What can hang from each mark:
q736: q962
q258: q92 q398
q309: q736
q23: q92
q92: q104 q210 q258 q309 q868 q962
q398: q309 q868
q868: q92 q736
q210: q92
q444: q92
q962: q736

Every row comes from one small tree of marks. Brackets hold a mark, then the marks that hang from it, in the order of their numbers. Every link used is in the known rows. Which tree was each row made from?
Known rows:
{q444 {q92 q258 q309}}: 15 19 -29 8 -6 -32 3 13 -25 13 1 -2 -7 16 -10 8 7 5 -53 -11 3 -3 18 6 1
 17 25 -4 10 18 4 -3 12 53 6 -30 1 -21 41 30 -5 -25 -10 6 25 -9 -16 31
 39 53 12 -5 11 -31 -2 3 6 5 3 17 -9 -21 6
{q868 {q92 q104 q258 q309 q962}}: 13 -10 10 -11 -27 -37 -21 35 53 -8 14 -10 -33 24 15 13 12 -16 -19 2 -12
 9 -8 0 -21 26 -28 -14 -2 9 -20 -2 -5 12 3 -5 3 -41 -19 -16 -7 -40 9 -67
 17 20 -14 35 9 -14 10 -22 40 21 -5 -10 -21 -3 -1 -53 2 -32 5
{q92 {q258 {q398 q868}} q962}: -1 -7 8 -8 -3 23 16 6 -7 25 12 12 35 -18 11 2 -9 1 11 -14 55 1 4 -13 24
 -26 -25 -11 15 11 -11 7 -20 -17 -5 13 -32 -3 24 6 -26 4 9 8 -12 7 -30
 -12 31 27 -9 17 -42 2 -5 18 18 2 11 34 -7 29 -2
{q258 {q92 q962} {q398 {q309 q736}}}: 0 -7 4 -6 25 28 -64 19 23 -44 -14 -7 14 -53 -47 -5 -17 20 -17 -6 -4 5 -8
 -14 -22 -65 -2 12 -2 -4 39 -16 -9 -19 -13 -12 -24 -20 27 30 56 11 18
 -12 -4 25 -31 -12 27 28 7 -34 -61 36 6 20 8 -1 -12 7 -29 9 -17
{q210 {q92 {q309 q736}}}: -1 11 14 2 24 5 -7 -7 -32 -14 9 14 1 -29 19 -8 -4 0 -26 7 9 -10 35 9 9
 17 24 -5 5 -16 38 -11 22 61 -3 -23 5 24 4 3 31 8 -5 8 7 0 4 47 5 46 7
 -34 10 16 -4 15 9 0 -2 40 -20 -18 13
{q398 {q309 q736} {q868 {q92 q210}}}: -16 3 -15 11 24 41 -46 8 -2 -2 -22 55 16 -54 -31 16 -22 -38 39 -12 -48 7
 19 14 22 -15 16 13 0 -18 -5 10 -17 14 -13 -56 -25 -43 -31 -20 23 -1 35
 35 3 3 16 -29 -36 13 11 32 -20 0 -13 4 18 -6 3 12 -15 3 -14
{q210 {q92 q309 q962}}: -22 22 25 0 2 -15 -22 14 2 8 8 31 2 1 13 -21 -8 14 -17 7 3 -9 31 9 -2 18
 -22 -11 7 -14 36 -12 12 15 -17 7 -14 20 -1 13 -3 -23 -17 -37 3 0 -3 28
 17 22 -3 -31 20 35 10 18 -8 2 -20 9 3 -39 7
{q398 q309 q868}: 15 6 -5 -2 9 40 -29 21 -12 39 -6 36 27 -34 -36 -11 3 -29 34 -13 -13 -14
 9 9 52 -34 22 4 3 1 -2 11 -22 29 -13 -38 -28 34 2 -10 -18 -11 20 27 -2
 -5 20 13 -11 31 -21 0 -63 -16 -7 19 25 15 -21 41 1 8 -2
{q868 {q92 q210 q258 q309} {q736 q962}}: -10 -6 -9 13 -21 -31 7 -25 -18 -10 7 5 -31 16 3 28 -10 -16 22 10 -9 22
 -9 -7 -44 52 15 -12 -17 -1 -24 6 10 7 -2 52 53 -61 1 5 -15 30 24 8 8 -3
 -12 -11 23 -41 10 30 37 -7 3 -34 -43 -12 -10 -27 25 -46 13
{q398 {q309 {q736 q962}} {q868 {q92 q258}}}: 15 2 -24 10 31 45 -44 17 28 0 -7 74 17 -54 -32 10 0 -27 43 -1 -25 1 -11
 8 7 5 22 13 -9 -14 -3 32 -52 11 9 13 18 -45 -4 0 25 12 25 40 0 19 -10
 23 -3 -5 6 2 -29 21 -18 1 -14 -10 1 -12 -6 43 2
{q210 {q92 q309}}: 8 18 18 5 0 -18 -5 2 -32 5 11 26 12 -17 4 -26 3 7 -31 2 24 -14 26 2 8 23
 5 -10 5 -10 38 -21 19 39 -11 -9 2 44 5 2 -10 -15 -7 1 9 -2 11 48 17 31
 -11 -20 4 3 6 13 -3 7 -23 42 5 -29 -3
{q398 {q309 q736} q868}: 6 5 -12 -10 23 60 -20 2 -4 13 -11 29 30 -56 -16 15 -1 -29 43 -14 -26 -8
 11 17 42 -27 37 9 6 -14 -2 10 -31 47 -5 -49 -23 14 8 -11 24 15 29 41 -4
 3 15 23 -26 38 4 -4 -59 0 -10 23 46 10 -4 48 -22 16 7
{q92 q104 q210 {q309 q736}}: 11 -9 12 -9 -12 -12 0 7 -4 -18 4 -41 -15 17 40 34 -19 -12 -21 10 -17 -8
 11 11 -6 -10 19 -2 2 5 -32 8 50 58 -19 -25 6 -14 -3 -16 29 -4 2 -29 11
 5 18 -21 -15 6 14 3 17 7 -1 11 17 3 12 8 -26 -38 3
{q868 {q92 q210} {q736 q962}}: -15 1 14 20 10 -3 34 -51 -34 -12 2 4 -13 -12 -21 -1 -6 -21 40 20 -19 12
 -5 -11 -44 18 0 11 -9 -8 -1 4 21 -26 -6 46 47 -28 -17 -14 -15 33 44 18
 1 -16 27 -56 2 -66 -6 36 32 0 -2 -27 -21 -6 -23 -25 29 0 -19
{q309 {q736 q962}}: 15 0 21 1 29 16 44 -34 -32 -10 13 -10 12 -26 -1 9 3 -14 26 9 10 -29 -11
 -1 -15 -8 20 10 1 -1 7 11 10 27 -4 37 45 22 33 -12 21 15 20 26 -5 -9 14
 -19 12 2 -12 6 -7 21 -11 25 0 12 -2 12 -13 43 1
{q258 {q92 q210 {q962 q736}} q398}: -1 -3 8 11 -15 -22 -3 18 -12 -40 1 -42 24 11 -35 2 -40 50 -2 -5 23 5 5
 -15 -34 -37 -37 12 -1 7 9 -44 43 -84 -10 4 -35 3 24 21 15 1 -4 -23 -8
 -9 -12 -47 55 -14 11 23 -25 -4 11 -9 -15 -9 -2 -12 -9 -21 -7
{q210 {q92 q104 q309 {q868 q736}}}: -18 6 3 -7 -7 -23 11 -29 25 6 3 5 -25 23 38 -17 26 5 -28 8 -5 19 12 -4
 11 20 27 -10 -9 -8 20 -4 2 23 7 -10 13 25 -33 -10 2 29 -23 13 -3 15 27
 47 -64 -29 2 -57 26 -12 27 -22 -7 -7 -8 10 10 -34 7
{q23 q92}: 18 9 19 13 13 23 35 -21 -41 4 5 -9 11 -17 -10 -42 5 -4 -14 6 -4 -16 -14
 8 -7 8 -8 10 10 -1 22 -10 11 -8 -6 -18 -7 62 8 -4 -18 -28 -16 -4 5 -20
 18 3 15 37 -31 31 -3 -8 -21 19 8 18 -10 10 7 21 -27
{q398 {q309 q736}}: 17 2 -9 -1 20 41 -20 -3 -27 -19 -12 -6 6 -51 -17 16 0 -30 -4 -6 -14 -15
 -9 16 9 -38 31 -4 6 -10 6 -1 6 46 -21 -45 -4 4 12 -12 34 9 26 15 9 3 9
 7 3 52 -1 -9 -27 3 -7 23 38 15 3 43 -19 15 2
{q210 {q92 q104 q309 q868}}: -8 14 9 0 -2 -29 -20 24 24 24 10 14 -17 37 27 -26 18 12 -21 6 3 0 22 9
 23 12 13 -2 -4 -5 20 -3 -5 35 10 3 10 47 -34 0 8 -15 -34 2 5 7 21 34
 -60 -2 -3 -36 24 -1 15 3 -12 -7 3 11 4 -31 10
{q258 {q92 q868}}: -9 1 11 6 19 -29 28 -25 -30 16 7 -32 -5 10 -24 -12 21 41 -8 7 -15 4 -17
 10 18 -6 16 15 -5 0 23 -7 8 5 17 -27 -1 29 7 -2 7 -25 23 51 -14 -23 19
 -22 -20 35 -6 11 -29 -27 13 4 -17 4 -31 4 -4 14 9
{q868 {q92 q104 q210 q258} {q736 q962}}: 19 -18 -8 20 -6 -25 36 -30 -3 -15 1 -4 -27 21 4 11 -5 -9 11 20 -25 18
 -14 -6 -45 33 -21 4 -19 -8 -41 15 27 -21 5 52 50 -54 -26 -15 -13 25 21
 -10 5 12 17 -51 13 -90 10 34 46 -13 7 -45 -37 -2 0 -49 23 11 -3
{q868 {q92 q962} q736}: -11 10 13 -3 8 -3 39 -62 -3 -16 6 -14 -15 -32 -21 2 15 -21 22 17 -23 16
 9 -1 -40 13 -16 4 5 -10 16 -2 0 -26 5 -8 1 -22 3 -19 -28 28 60 0 -6 -15
 2 -2 -2 -28 5 -4 17 14 -4 -19 0 0 -20 -27 27 26 -16
{q210 {q92 q104 {q868 {q736 q962}}}}: -13 11 2 9 16 -19 39 -45 34 20 -5 24 -8 14 12 -32 20 20 8 19 5 -2 2 -8
 -6 13 6 14 -19 -15 23 4 -4 -12 18 63 54 34 -35 -4 3 48 -21 22 -13 9 30
 -2 -58 -91 -5 -34 29 4 16 -20 -19 -5 -13 -17 24 25 -6
{q23 {q92 {q258 q398}}}: 17 -9 10 19 -14 28 10 -7 -57 -11 0 -15 33 -19 -4 -41 -5 -14 -39 -1 41 -7
 -27 -11 -16 -13 -14 -4 18 11 17 -15 8 -18 12 1 -9 37 17 6 -11 -14 -14 6
 10 10 -17 -7 52 49 -31 28 2 -21 -23 26 5 11 6 36 0 37 -12

Which tree is each row?
33 -7 -24 -1 -21 38 -42 25 -40 -14 -13 -4 20 -21 -25 -3 -15 -23 -31 -15
 57 -3 -13 -2 -2 -68 11 -25 20 14 -1 -13 -3 23 -20 5 -11 24 19 11 -3 3
 17 15 13 20 -10 10 37 63 -12 -15 -38 -23 4 22 30 18 -5 61 -6 15 16 -> {q92 {q258 {q398 q309}}}
-16 -16 -20 -11 -39 -55 9 -19 5 3 -6 -47 -49 64 52 42 9 9 -19 8 -5 19 -3
 1 -1 18 35 -23 -8 6 -59 12 12 40 4 -14 15 -35 -17 -4 -9 26 -7 11 -7 -3
 3 -6 -42 -24 15 2 44 -38 31 -22 0 -8 6 -3 7 -55 27 -> {q92 q104 q210 q258 q309 {q868 q736}}
-18 -18 7 -12 1 -26 0 10 56 4 -5 -17 -26 55 41 37 -9 10 10 4 -13 -12 1 4
 -5 7 31 4 -14 7 -37 22 3 45 -1 44 53 -12 -17 -1 39 0 -27 -11 -14 -1 12
 -53 -61 -48 25 4 27 30 11 -2 -18 -6 14 -19 -13 -46 17 -> {q92 q104 q210 {q309 {q736 q962}} q868}
-18 2 19 -7 -9 -12 2 -29 28 -21 9 -14 -29 -12 -2 11 8 -26 19 20 -19 22
 -7 -3 -38 27 -1 -10 -1 -4 13 -7 -1 -4 -6 -5 4 -41 9 -13 -18 18 48 -17 3
 -3 -14 41 -8 -22 2 -27 25 21 -1 -20 -2 -4 -22 -30 20 -31 -7 -> {q868 {q92 q309 q962} q736}
-8 10 22 -4 -14 -32 -21 26 44 7 10 14 -3 12 25 -24 4 17 -31 14 -3 -6 34
 2 2 14 -32 -6 1 -7 18 -5 14 12 -14 3 -8 25 -17 0 6 -18 -31 -69 8 13 5
 33 -4 -19 1 -47 26 37 11 13 -12 -2 0 -15 -4 -43 -24 -> {q210 {q92 q104 q309 q962}}
29 11 -34 -5 -18 -58 -16 47 56 -8 -1 -23 -18 63 13 22 4 31 -51 -13 -18
 -2 16 4 10 12 -16 7 -1 16 -10 -24 18 -5 2 -29 -19 -26 20 40 1 -21 -51
 -58 22 20 -28 58 19 -8 38 -43 34 -6 10 -19 7 -10 23 -44 -7 -12 7 -> {q444 {q92 q104 q258 q309 {q962 q736}}}
-1 6 -19 -14 -8 -20 22 21 -1 1 -5 -34 -18 41 22 35 19 33 10 -5 15 -18
 -11 6 30 -6 -11 -22 7 1 -25 -15 -10 -38 25 -1 -21 21 6 1 -11 -3 -12 15
 -21 -5 -16 15 9 5 17 4 11 -17 13 -11 7 -2 27 -10 -1 14 39 -> {q92 q258 q868 {q962 q736}}
-22 -7 14 -7 17 15 1 7 39 5 5 2 1 12 18 -23 14 -5 22 7 -19 -16 -28 -2 6
 24 38 6 -14 -2 17 7 -40 21 14 41 52 16 -3 14 31 -6 -36 20 -21 -7 -9 9
 -41 5 -13 -1 32 30 -18 8 -21 -5 -6 -17 -11 -21 2 -> {q23 {q92 {q309 {q736 q962}} q868}}
26 6 -9 -7 -14 6 10 16 -15 -32 3 -39 17 6 2 20 -6 5 -2 -12 66 -20 -3 -13
 -8 -36 -27 -21 17 9 -9 -31 10 -44 -7 18 -30 22 37 10 -10 8 3 -18 2 9
 -37 21 61 19 13 -14 -2 -3 3 4 21 7 26 20 1 28 17 -> {q92 {q258 q398} {q962 q736}}
24 -7 -6 0 11 32 -61 29 47 13 -10 22 46 -25 -48 -38 -9 7 -9 -25 2 14 8
 -12 26 -51 10 22 -6 6 32 -10 -21 -5 -11 -18 -26 22 6 -1 6 -1 7 2 10 32
 0 -1 -26 5 -15 -26 -90 -12 6 9 -4 0 -8 24 -10 18 -26 -> {q258 {q92 q104} {q398 q309 q868}}
-7 1 6 8 5 10 7 -31 44 15 20 39 10 -25 -16 -13 14 -32 74 11 -15 10 1 -2
 2 41 35 12 -21 -8 18 4 -49 20 11 33 40 -20 6 -9 -36 40 43 37 -1 -9 -4
 39 -38 -55 -6 -3 -11 11 -9 -24 -24 -7 -30 -16 32 -18 -14 -> {q398 {q868 {q92 q309} {q736 q962}}}
1 -7 14 0 10 24 1 -11 -12 -24 8 -22 3 -28 15 -15 -5 -11 -15 7 -12 -5 -16
 8 -6 12 19 4 4 -10 25 -6 -3 38 0 -31 7 14 19 -3 22 -17 -6 -2 10 -3 -7
 34 4 53 -17 4 16 18 -21 22 11 12 5 5 -16 -11 -10 -> {q23 {q92 {q309 q736}}}
-33 -13 -2 1 -1 -17 14 11 0 22 -7 -13 -7 21 11 -23 20 30 -12 1 -16 -6
 -24 7 7 23 -29 -1 5 9 -5 14 -27 -46 28 6 -16 11 -15 12 -5 -37 -48 5 -19
 -18 -16 -13 5 10 -12 20 21 13 -5 0 -9 -4 5 -26 0 4 11 -> {q23 {q92 q258 q868 q962}}
3 -11 4 5 -3 7 25 0 23 25 -7 -21 -1 29 4 -41 33 3 -24 0 -20 -11 -29 7 15
 2 -9 14 3 10 10 8 2 -8 23 -12 4 59 -32 -27 -7 -32 -38 -7 3 -13 35 -13
 -52 2 -17 11 23 -8 -10 11 -11 10 6 -7 0 25 -23 -> {q23 {q92 q104 q868}}
-4 -2 14 -3 -19 -24 -14 20 19 -6 11 -5 -31 4 -6 16 11 -8 -12 11 3 15 -1
 -4 -23 34 -20 -25 2 4 -11 6 -14 13 4 -7 0 -43 8 -4 -12 -36 28 -37 7 -4
 -27 38 35 17 4 0 23 18 -4 6 -13 2 -8 -31 7 -19 12 -> {q868 {q92 q258 q309 q962}}
-21 -15 0 -5 -24 4 -3 14 -25 18 -9 6 27 6 13 8 -29 10 21 -12 50 2 14 -12
 24 -17 -34 -2 7 17 -27 9 4 -36 -7 17 -33 -30 6 15 -24 5 -10 3 -15 -1
 -22 -65 37 11 -5 48 -30 -8 -1 15 17 -3 13 27 -5 0 4 -> {q92 q210 {q258 {q398 q868}} q962}
-36 19 10 -7 -1 -24 -10 -1 -4 17 10 27 -8 20 16 -20 14 11 -11 9 21 -11
 18 0 29 9 24 -9 2 -8 28 -9 -3 38 11 -4 5 50 -14 9 2 -15 -14 22 -9 -13
 14 30 -35 33 -7 -18 15 -5 7 8 -8 -4 -15 32 -1 -33 26 -> {q210 {q92 q309 q868}}
14 -11 -13 7 -16 -7 16 40 -6 -17 -15 -30 -7 46 28 1 -11 35 -27 -9 -21
 -14 -4 5 -6 24 -64 1 1 4 -30 -17 26 -87 1 -10 -36 0 -26 8 3 -29 -74 -66
 9 2 -11 -28 33 -25 14 34 30 -2 6 -12 -14 -7 35 -47 -8 -4 -4 -> {q23 {q92 q104 q210 q258 {q962 q736}}}
9 -5 -7 0 31 48 -22 3 -3 -10 -13 17 10 -39 -12 7 -5 -24 20 6 -13 -20 -5
 15 -15 -30 27 0 -5 -4 5 16 -20 28 -15 35 37 9 22 2 33 14 11 14 0 0 7
 -10 3 4 -1 -14 -25 27 -7 12 20 8 -10 25 -16 15 2 -> {q398 {q309 {q736 q962}}}
-9 -12 2 7 -10 4 -20 6 -32 -32 -7 0 -2 -1 1 7 -33 -13 -15 1 33 23 -9 -16
 -45 -11 -48 -9 10 8 -19 -5 21 -47 -12 22 -16 -44 -9 2 -9 -21 17 -22 -3
 -1 -14 -79 53 0 -1 45 25 -7 -9 2 -9 -15 4 -19 2 0 -9 -> {q868 {q92 q210 {q258 q398} q962}}
-5 9 -17 0 -4 -6 3 21 -11 2 -8 26 -4 7 3 23 -8 9 48 -8 -9 2 11 4 20 31
 -44 10 -3 -8 -31 -11 -2 -65 11 -33 -42 -33 -22 2 -18 -7 4 3 -7 -9 -13
 -16 25 -26 24 55 6 -17 -8 -20 -19 -15 18 -38 7 4 18 -> {q398 {q868 {q92 q210 q258 {q962 q736}}}}
5 6 -21 4 6 -7 -6 12 38 37 3 25 22 -4 -6 -13 -9 15 -30 -18 28 19 16 -17
 26 -14 -34 24 9 30 4 11 -5 -32 3 -3 -28 -39 11 34 -7 -8 -34 -16 5 21
 -20 -20 11 -14 12 -8 -25 -4 -9 11 18 -5 26 3 -2 40 -33 -> {q444 {q92 q104 {q258 {q398 q868}} q962}}
8 -7 7 -7 -15 3 10 4 -26 -6 -2 -25 11 -11 5 13 -13 0 -21 -8 64 -6 -7 -17
 -23 -34 -26 -22 19 16 -5 3 7 -13 -10 28 -13 6 26 14 -14 -4 15 -12 -4 7
 -18 -23 63 27 -8 7 -13 5 4 8 17 7 5 22 0 16 8 -> {q92 {q258 q398} q962}
1 4 -13 1 19 53 -7 -23 20 23 -14 44 35 -32 -30 -17 7 -19 66 -9 -16 -7 5
 2 17 -13 39 9 -19 -6 7 18 -49 5 -11 26 18 15 11 2 -19 60 24 40 -8 1 6
 17 -24 -44 -17 -16 -65 7 0 -7 17 10 -21 23 18 6 -12 -> {q398 q309 {q868 {q736 q962}}}
22 -7 -4 4 -17 -26 36 3 -55 5 -1 -34 -7 32 22 27 -2 2 -30 2 4 -6 1 7 -4
 -3 -19 -14 3 16 -43 12 53 20 -5 -9 -3 2 -8 -16 -14 -21 -8 -25 11 -8 26
 -40 36 4 -4 40 7 -29 8 6 -3 7 11 2 4 0 15 -> {q92 q104 q210 q258}
-33 -15 5 -15 -6 1 36 -30 48 16 -11 -32 -14 21 20 -24 21 11 2 5 -38 13
 -32 -4 -2 11 -17 15 -5 6 10 8 -21 -55 18 -3 -5 5 -25 -7 -4 10 -30 -18
 -19 -6 9 -10 -60 -62 -8 -16 30 19 2 -23 0 -1 -2 -45 12 17 -30 -> {q23 {q92 q104 {q868 q736} q962}}
-4 -9 -29 -11 -32 -51 21 40 23 -2 -13 -40 -34 83 48 50 2 42 -5 -17 -16
 -7 2 5 14 -3 -33 -17 -4 12 -55 -12 20 -58 8 0 -23 -2 -25 4 3 -15 -39
 -19 -15 0 6 -36 -9 -35 30 12 27 -22 22 -15 -1 -5 30 -37 -7 -5 30 -> {q92 q104 q210 q258 q868 {q962 q736}}
-4 15 6 10 27 18 46 -67 -17 1 3 28 2 -56 -27 -4 17 -37 46 -1 -21 22 1 6
 10 25 18 18 -3 -18 16 1 -27 3 16 -40 -10 -10 -12 -38 -36 32 62 55 -2
 -15 18 23 -33 -23 -6 15 -26 -21 -14 -16 0 0 -20 6 28 41 -11 -> {q398 {q868 q92 q736}}
